Each row comes from the steps of one path. Every step used is in the known rows, and no mark comes twice. Write the path behind each row, first mark first.
Known rows
bunub/berop/nemit/zese: [ 1.626 -0.826 -3.168  0.686 -0.802  0.973 -0.062 -3.098 -1.069  0.675
 -1.447  2.576  0.908  0.061  0.806  1.053  1.259  0.341  0.397  1.332
  0.561]
zudat/berop/bunub/nemit/zese: [-1.078 -0.875 -3.755  0.246 -0.045 -1.878 -0.005  2.920  1.030 -0.405
 -0.057 -3.104  0.046  1.472 -1.126  1.843 -0.867  0.762  0.215  1.582
  0.392]
berop/bire: [-1.036 -0.406  0.446 -0.324 -1.284  0.228  1.083  3.197 -0.712  0.262
 -0.190  0.175  0.256 -2.264  0.409 -0.182 -0.840 -0.042 -0.020  0.684
  1.114]
zudat/berop/bunub/nemit/zese/duzikod: [-1.558 -0.489 -4.861 -0.197 -0.294 -1.778  1.299  2.984  0.647 -1.383
  0.783 -2.807 -0.569  2.188 -2.616 -0.561 -0.536  1.480  0.270  0.916
  2.267]
duzikod/zese: [ 0.579  0.539  0.361  0.762  0.584  1.222 -1.698 -0.402 -0.401 -0.116
 -0.370 -0.906 -1.174  0.583 -0.545  1.133  0.532  0.452  0.861 -0.665
 -0.942]
zudat/berop: [ 0.066 -0.842  0.308 -0.096 -0.047  0.412 -0.760  2.442 -0.866 -0.429
  1.047 -2.298 -0.091 -1.114 -0.449  0.161 -1.084  0.745  0.307  0.173
 -1.447]
boke/berop/bunub: [-0.097 -1.561  0.596 -0.246  0.792  0.004  0.340  1.156  0.947  1.450
  0.288  1.156 -1.684  1.247 -1.534  0.848 -1.051  0.480 -0.044  1.832
 -0.257]
duzikod/zese/zudat/berop: [ 1.346  0.480  1.332 -0.500  0.587  0.837 -3.814 -0.708 -0.128 -2.260
  0.712 -5.093 -0.414  2.061 -0.374  0.476 -0.997 -0.329  0.035  0.119
 -1.920]
nemit/berop/duzikod/zese: [ 3.481  1.040  0.406 -0.727  0.344 -1.155 -0.961  0.519 -0.148  1.360
 -0.163  3.248  0.163 -2.242 -0.347 -0.872  0.981  0.140  0.959 -0.101
 -0.820]
boke/berop/bunub/nemit/zese: [-1.500 -0.904 -2.918  1.270  0.626 -1.003  0.878  0.154  1.741  0.479
 -1.086  0.883 -0.181  4.146  0.299  2.823 -0.232  0.260 -0.137  3.024
  0.863]
berop/bunub: [-1.360 -0.366  0.031 -0.384  0.705  0.167  1.241  2.200  0.528  1.544
  0.860 -0.980 -2.307 -1.233 -1.868  0.382 -0.650  0.588  0.602 -0.840
  0.401]
boke/berop/bunub/nemit/zese/zudat: [-1.959  0.224 -2.373  0.885  1.266 -0.013  0.854 -2.505  2.506 -0.517
 -0.151 -1.166 -0.167  5.757  1.487  2.522 -0.601 -0.585 -0.888  2.851
  1.343]
boke/berop/nemit: [ 1.644 -2.331  0.804  0.367 -0.305  1.234  0.831 -1.378 -0.633  0.688
 -0.901  4.348  0.289 -0.790  1.781  0.461 -0.260 -0.011 -0.496 -0.434
 -1.234]
duzikod/zese/nemit/berop/bunub: [ 0.639 -1.048  2.591 -1.701  0.301 -1.867 -1.161  0.316 -0.560  0.959
 -0.599  0.466 -0.661 -0.102 -4.474 -0.641 -0.912  0.718 -0.578 -0.723
 -1.462]
boke/berop: [-0.112 -0.801  0.904  0.721  0.647  1.162  0.058 -0.688 -0.128  0.392
  0.032  1.735  0.069  1.719  0.719  1.130 -0.616  0.163 -0.197  1.822
 -0.675]
nemit/berop: [ 0.624  0.705  1.593 -0.735  0.992 -0.240  1.249  0.331 -0.865  1.324
  1.212  2.677  0.779 -2.299 -0.112 -0.581 -0.998  0.384 -0.218 -0.612
 -0.932]
nemit/zese: [-0.079  0.951 -2.715  1.003  0.529  0.457  0.461 -1.343 -0.163  0.403
  0.458 -1.060  0.400  1.067  0.681  3.430 -0.464  1.438  0.476  1.853
  0.057]
bunub/nemit: [-3.390  0.390  0.218  2.044  0.306  1.153  1.806  0.278  0.248 -0.103
 -0.248  0.925  0.304 -0.227  1.493 -0.469  1.132 -0.538 -0.020 -2.018
  1.080]
zese/nemit/berop/bire: [-0.443 -1.106  3.190 -1.834 -1.814 -1.647  1.667  1.335 -1.749  0.188
 -0.710  2.350  2.040 -2.418 -1.346 -1.652 -1.437 -0.083 -1.538  0.497
  0.224]
duzikod/zese/zudat: [ 0.121  1.494  1.298  0.447  1.228  2.112 -1.838 -2.729  0.191 -1.228
  0.533 -2.869 -1.225  1.816  0.608  1.116  0.237 -0.665  0.152 -0.889
 -0.505]
berop/duzikod/zese: [ 1.722  0.705 -0.263  0.612 -0.220  0.473 -1.224 -0.005  0.221  0.601
 -0.618  0.323 -1.095 -1.053  0.419 -0.088  2.012  0.176  1.490 -0.611
  0.089]

Write each row's path
[ 1.175 -0.315  3.145 -0.649  0.120 -0.600 -1.244 -1.645 -1.428  0.009
 -0.659  1.179  0.679 -0.162 -2.323 -0.550 -0.225  0.417 -0.703 -0.810
 -2.001] => duzikod/zese/nemit/berop
[ 0.872  2.243  1.017  0.135  0.703 -0.379 -0.378 -2.145  1.144 -0.321
 -0.417  1.976  1.255 -0.069  2.103 -2.393  2.101 -1.901 -0.026 -1.684
  0.403] => bunub/nemit/berop/duzikod/zese/zudat
[ 1.271  2.032  0.282  0.364  0.118  1.225 -1.478 -2.386  0.889 -0.401
  0.050 -1.544 -1.352  0.259  1.425 -0.345  1.656 -0.795  0.772 -1.096
  0.340] => berop/duzikod/zese/zudat
[-0.132 -0.345  1.206 -1.821 -1.331 -0.275 -0.679  2.523 -0.468 -1.879
  0.791 -3.958  0.801 -0.644  0.834 -0.819 -2.236 -0.857 -0.740  1.460
 -0.102] => zese/zudat/berop/bire
[ 1.258 -0.587 -3.117  0.186 -0.503  0.712  1.467 -1.998 -0.593  0.597
 -0.520  1.617  0.388 -1.227  2.011  2.373 -0.190  0.985  0.362 -0.280
 -0.387] => berop/nemit/zese
[-2.545  0.226 -3.650  1.164  0.505 -0.935  1.839  0.788  1.497  0.681
 -0.401 -0.855 -0.544  1.565 -0.140  2.184  0.069  0.499  0.409  0.506
  1.763] => berop/bunub/nemit/zese
[-0.310  0.253  0.994 -0.548  0.352  1.177 -0.984  0.133 -0.221 -1.642
  1.795 -4.263  0.161  0.209  0.514 -0.365 -1.418 -0.092 -0.379 -0.152
 -0.981] => zese/zudat/berop
[ 2.839 -1.275  0.720 -1.050 -0.385  0.731 -3.139 -1.575 -0.633 -2.079
 -0.328 -2.445 -0.219 -0.373  1.031 -0.350 -0.882 -0.672 -0.210 -2.172
 -2.239] => duzikod/zese/zudat/berop/nemit
[ 1.421 -0.670 -0.534 -0.372 -1.294 -0.479 -0.616  2.746 -0.348  0.269
  0.693 -1.151 -0.066 -2.847  0.191 -1.059  0.176  0.370  0.836  0.313
 -0.564] => zudat/berop/duzikod
[-0.554  1.573 -3.677  0.531  0.179  0.950  2.023 -1.647 -0.520 -0.639
  1.435 -0.601 -0.496  1.567 -0.960  1.105  0.106  2.191  0.506  1.049
  1.934] => nemit/zese/duzikod
[ 0.480 -0.123  2.610 -0.560 -1.128 -1.137  1.793 -0.793 -0.923  1.599
 -0.063  3.498  1.068 -3.365 -0.704 -2.822  0.443  0.289 -0.540 -0.849
 -0.473] => zese/nemit/berop/duzikod
[ 0.496 -0.139  1.653  0.789 -1.715  0.118 -1.198 -1.722 -0.574  0.151
 -1.520  0.139 -0.815 -0.553 -0.990 -0.980  1.726  0.297  0.464 -0.896
 -0.333] => berop/duzikod/zese/nemit
[ 0.472 -0.587  1.051  1.138 -1.929  0.466 -2.561 -2.482 -0.960  0.272
 -2.433  1.499 -0.595  0.978 -2.257 -1.786  3.510 -0.215  0.509  0.680
  0.886] => bunub/berop/duzikod/zese/nemit
[ 3.016  2.159  1.135 -1.006  0.727 -0.290 -1.225 -1.875  0.411  0.351
  0.423  0.863  0.253 -0.800  1.061 -1.483  0.719 -0.939  0.152 -0.095
 -0.579] => nemit/berop/duzikod/zese/zudat
[-1.462  0.577  1.030  0.315  1.090 -0.098  2.127  0.583 -0.230  0.637
  0.280  3.630  1.669 -1.458  0.840 -1.672  0.192 -0.689 -0.548 -1.580
  0.256] => bunub/nemit/berop
[-2.344 -1.617 -0.047  0.894  0.650 -0.119  1.154  1.477  1.476  0.786
 -0.700  1.996 -0.711  2.309 -0.232 -0.013  0.195 -0.588 -0.395  0.294
  0.905] => boke/berop/bunub/nemit
[ 1.287 -1.272  1.147 -1.225 -0.584  1.001 -0.431 -0.934 -0.691 -1.378
  0.737 -1.419  0.366 -2.343  1.767 -0.952 -1.365 -0.579 -0.445 -2.439
 -1.642] => zese/zudat/berop/nemit
[ 0.812 -0.135  1.555 -1.935 -0.567 -1.466  1.364  2.985 -1.150  0.766
  0.173  2.864  1.617 -3.202  0.017 -0.836 -1.501 -0.190 -0.574  1.019
  0.262] => nemit/berop/bire
[ 0.090  0.455 -0.568  1.079 -0.788  0.937 -0.157 -0.384 -0.220  1.577
 -0.420  2.766 -0.434 -1.056 -0.086 -2.012  2.807 -0.382  1.012  1.073
  1.873] => bunub/berop/duzikod
[ 0.384 -0.020  1.204 -1.705  1.412 -1.262  1.516  2.284  0.091  2.177
  1.342  1.538 -0.862 -2.327 -2.625 -0.610 -1.569  0.608  0.013 -0.128
 -0.458] => nemit/berop/bunub
[ 1.558  1.079  0.179  0.555  0.166 -1.133 -0.039  0.205  0.399  0.724
 -1.153  3.927  1.085 -1.221  1.061 -1.916  2.482 -0.796  0.515 -1.568
  0.375] => bunub/nemit/berop/duzikod/zese
[-3.518 -0.570 -0.429  0.841  0.801  0.241  2.099  2.485  1.147  0.835
 -0.099  0.171 -1.435 -0.254 -0.777 -0.461  0.591 -0.318  0.213 -2.208
  1.586] => berop/bunub/nemit
[ 1.511 -0.498  0.730 -1.672 -1.077 -0.532 -3.292  1.996 -0.332 -2.762
 -0.278 -4.810  0.337  0.764  0.062  0.366 -1.590 -1.083 -0.285  1.667
 -0.914] => duzikod/zese/zudat/berop/bire
[-0.488 -0.187  3.224 -0.721 -0.198 -0.502  1.187 -1.052 -1.506  0.637
  0.349  2.378  0.939 -1.484 -1.766 -1.141 -0.815  0.632 -1.112 -0.997
 -1.198] => zese/nemit/berop
[-2.665  2.108 -2.173  1.857  0.637  1.361  1.256 -3.590  1.288 -1.379
  0.249 -2.394  1.035  3.196  3.144  2.021  0.328 -0.694 -0.511  0.286
  1.605] => bunub/nemit/zese/zudat
[-1.344  0.956 -2.672  1.048  0.116 -0.021 -0.612 -0.903  0.912 -2.509
  0.569 -4.718  1.644  3.158  2.301  1.594 -0.711 -0.399 -0.578  1.043
  0.126] => bunub/nemit/zese/zudat/berop
[-2.856 -0.441  0.256 -0.407  0.397 -0.313  0.080  2.533  1.418 -1.247
  0.968 -3.675 -0.773  0.776 -0.470 -1.369 -0.874 -1.100 -0.516 -1.355
  0.334] => zese/zudat/berop/bunub/nemit
